Each row was made from one path, in order. Every step used is in the known rows, and no mark comes twice. Write each row's path.
Known rows:
rudom-siza-perato: [ -2   4   3   6 -13   2   0  -2   3  -8  -6  -5   3   0  -1   8   6  -1
  -9  -1]
rudom-perato: [ 0 -3 -2  3 -6  1 -3 -2 16 -7 -1 -6  3  1  0 -1  0 -2 -2  0]
perato-tukab-dedane: [ -1 -16   2  -6  -7  -4  -2   7  -5   2   4  -3  -5  -2  -2  -3  -9   1
   4   0]
tukab-dedane-rudom-perato-bebiro: [ -6  -7   1   0 -21   1  -7  22  17   3  -4  -7  10   0  -4  -1  -6   5
  -1  -2]
siza-tukab-dedane: [  2 -10   3  -5  -1  -2  -1  19   3   1   2  -8  -4  -2  -3  -3  -5  -2
   3   0]
bidal-dedane-rudom-perato-bebiro: [ -3 -19  -2   0 -20   2  -2  17  12   2  -5  -5  14  -1  -3  -3   0   3
  -5  -1]
bidal-dedane-rudom-siza: [ -1  -8   0   2 -11   0   3  14 -11   0  -4  -2   3   0  -5   3  11   0
  -9   2]
dedane-siza-perato-bidal: [  1  -5   7   1 -15   4  -1  -1 -12 -12  -4   1  -4  -2   0   9   8   1
 -13   0]
perato-bidal-dedane: [  3 -16   3  -4  -8  -1   5   7 -11  -4   2  -1  -6  -4   0  -1  -3   1
  -2   1]
rudom-perato-bidal-dedane: [  2 -18   2  -1 -14   0   3   5   5 -11   1  -7  -3  -3  -1  -2  -3  -1
  -5   1]
tukab-dedane-rudom: [-3 -6  2 -3 -8  0 -4 19 -1  6 -2 -2  1 -1 -4  1 -2  4 -1  1]
tukab-dedane: [-1 -7  2 -4 -3  0 -2 14 -1  1  2 -5 -3 -1 -3 -2 -6  3  5  0]
tukab-dedane-siza: [  0 -10   2  -3  -2   4  -4  18 -16  -6   4  -3  -5   1  -5   1   5   3
   1   0]
bidal-dedane-siza-bebiro: [  3 -19  -2  -3  -5   6   1  18 -13  -3   2  -2   6  -1  -2  -1  11   2
  -5   1]
dedane-siza: [  1  -2   0   1   1   3  -2   3 -16  -7   2   2  -1   2  -2   3  11   0
  -5   0]
rudom-bidal-dedane-siza-perato: [ -1 -18   3  -2 -10   5  -1  20 -22  -7   0  -3  -7  -1  -3   0  10   4
  -9   1]
tukab-dedane-bebiro: [-3 -5  3 -4 -5  0  1 14  8  9  5 -7  2 -2 -2 -5 -9  4  7 -2]
perato-tukab-dedane-rudom-bidal: [ -4  -7   2  -5 -12  -6  -6  17 -12  11   2   0  -9  -2  -4  -1  -4   5
  -3   0]
bidal-dedane: [  1 -18   0  -4  -2   1   4  10  -6   0   1  -2   0  -2  -2  -4   0   1
   2   1]
bidal-dedane-rudom: [ -1 -18  -1  -3  -7   1   1  14  -6   5  -4   0   4  -1  -3  -1   4   1
  -4   2]
siza-perato: [-2 -5  3  1 -9  3 -1 -1  8 -3 -6 -3  3 -1  0  4 -2  1 -5  0]
rudom-bidal: [-1  8  0  1  1 -2 -2  6 -7  3  3  1 -8  0  0 -2  1  2 -1  0]
perato-tukab-dedane-bebiro: [ -3 -15   3  -6 -10  -4   1   6   5  11   7  -5   1  -4  -1  -6 -11   2
   6  -2]
bidal-dedane-bebiro: [ -1 -18   0  -4  -5   0   7   9   3   8   4  -4   5  -3  -1  -8  -4   1
   4   0]
bidal-dedane-rudom-perato: [ -1 -21  -3   0 -13   1  -1  12   9  -2  -4  -7   7   0  -4  -2   3   0
  -6   2]
rudom-perato-tukab: [  0 -12  -3   1 -10  -3  -3 -10  12  -6   0  -5   2   0   0  -1  -3  -3
  -3  -1]

Which path is each row?
[ -5 -20   4  -4 -22  -2  -4  10   2   5  -7  -5   2  -3  -3   4  -6   3
  -6   0]  siza-perato-tukab-dedane-rudom
[  0   0   4   0  -7  -3   3  17   7   4   4 -11   1  -2  -3  -2  -1  -3
   1  -2]  rudom-siza-tukab-dedane-bebiro
[  2 -22   0  -3  -1   4   1  13 -22  -7   3   0  -1   0  -4  -2  11   1
  -3   1]  bidal-dedane-siza
[  4 -19   3  -3  -7   2   3  11 -26 -11   3   1  -7  -3  -2   1   9   1
  -7   1]  perato-bidal-dedane-siza
[  1 -14   0  -3   0   2  -1  20 -29  -4   6   0 -10   0  -4  -3  11   3
  -4   1]  rudom-bidal-dedane-siza
[  0 -11   0  -3  -1  -1   2  17 -14   3   4  -2  -9  -1  -2  -6   0   3
   0   1]  rudom-bidal-dedane
[  2 -11   1   1  -9  -2   3  18  -7   0  -5  -5   3  -1  -5   1  12  -5
 -11   2]  bidal-dedane-rudom-siza-tukab
[ -2  10   0   6  -9   0  -1   3  -4   1  -5   1   4   1  -3   7  11  -1
 -10   1]  dedane-rudom-siza
[  1 -17   1  -5  -9   1  -4  14 -11   0   4  -3   1  -2  -3   1   3   3
  -2  -1]  perato-tukab-dedane-siza-bebiro
[  1   1   2   3 -11  -1  -1  -5  11 -11   0  -5  -3  -2   1   2  -3  -2
  -6   0]  rudom-perato-bidal
[ -1   1   1   3 -18  -1  -3  -1  11  -5  -5  -2   1  -2  -1   5   1  -1
 -11   1]  dedane-rudom-perato-bidal
[  4  -5   1  -1   3   1  -2   8 -12  -6   1  -1  -2   1  -2   1  12  -5
  -7   0]  dedane-siza-tukab
[ 0 -8  3 -4 -6 -2 -3 23  3  6 -3 -6  0 -2 -5  0 -1 -1 -3  1]  siza-tukab-dedane-rudom
[  0 -21   0  -2 -12   0  -7   8  -4 -12   4  -8  -3   0  -4  -1   2   0
  -2  -1]  rudom-perato-tukab-dedane-siza
[  0  -2   7   0 -15   1   1  -5   3  -6  -6  -1  -3  -4   2   7  -4   1
  -8   0]  siza-perato-bidal
[ -2 -15   6  -3 -12   6  -5  17  -9  -9  -3  -6  -2   0  -4   4   4   4
  -4   0]  tukab-dedane-siza-perato
[  0 -12   9  -3 -17   4  -3  14 -13 -12  -2  -4  -7  -3  -3   7   2   4
  -8   0]  tukab-dedane-siza-perato-bidal
[  1 -36   2  -5 -15   2   0   5 -19  -8  -3  -2   1  -2  -3   1   7   1
  -9   1]  bidal-dedane-siza-perato-tukab
[ -3  -6   4   0 -16   6  -4   7  -5  -5  -5   0   9   0  -1   5   7   4
  -8  -4]  dedane-siza-perato-bebiro
[ -1 -20   6  -3 -23   1   3  10  -4  -1  -9  -2   1  -5  -2   5   0   2
 -13   2]  siza-perato-bidal-dedane-rudom
[ -1 -29  -3  -2 -17  -3  -2   5   5   0  -3  -5   6  -2  -3  -3   0  -2
  -7   2]  bidal-dedane-rudom-perato-tukab
[ -2 -23   2   1 -24  -1   2   4  -8  -1  -8  -4   6  -2  -4   6   7  -1
 -15   1]  bidal-dedane-rudom-siza-perato-tukab
[ -1 -13   3  -1 -13  -2  -1  -9   3   0  -5  -2   2  -2   1   3  -3   0
  -6  -1]  siza-perato-tukab
[  0  -9   4  -5  -4  -2   2  18  12   9   5 -10   2  -3  -2  -7  -8  -1
   5  -1]  siza-tukab-dedane-bebiro
[ -1 -19   0  -2 -13  -3  -4   4  11  -5   2 -10  -1  -2  -3  -3  -9   0
   3  -1]  rudom-perato-tukab-dedane
[  7 -21   4  -4  -5   0   3  15 -23 -10   3  -2  -8  -4  -2   0  10  -4
  -9   2]  perato-bidal-dedane-siza-tukab
[-1 -8  3  1 -9  6 -3  2 -8 -9 -4 -1  2  1 -1  6 10  1 -9  0]  dedane-siza-perato
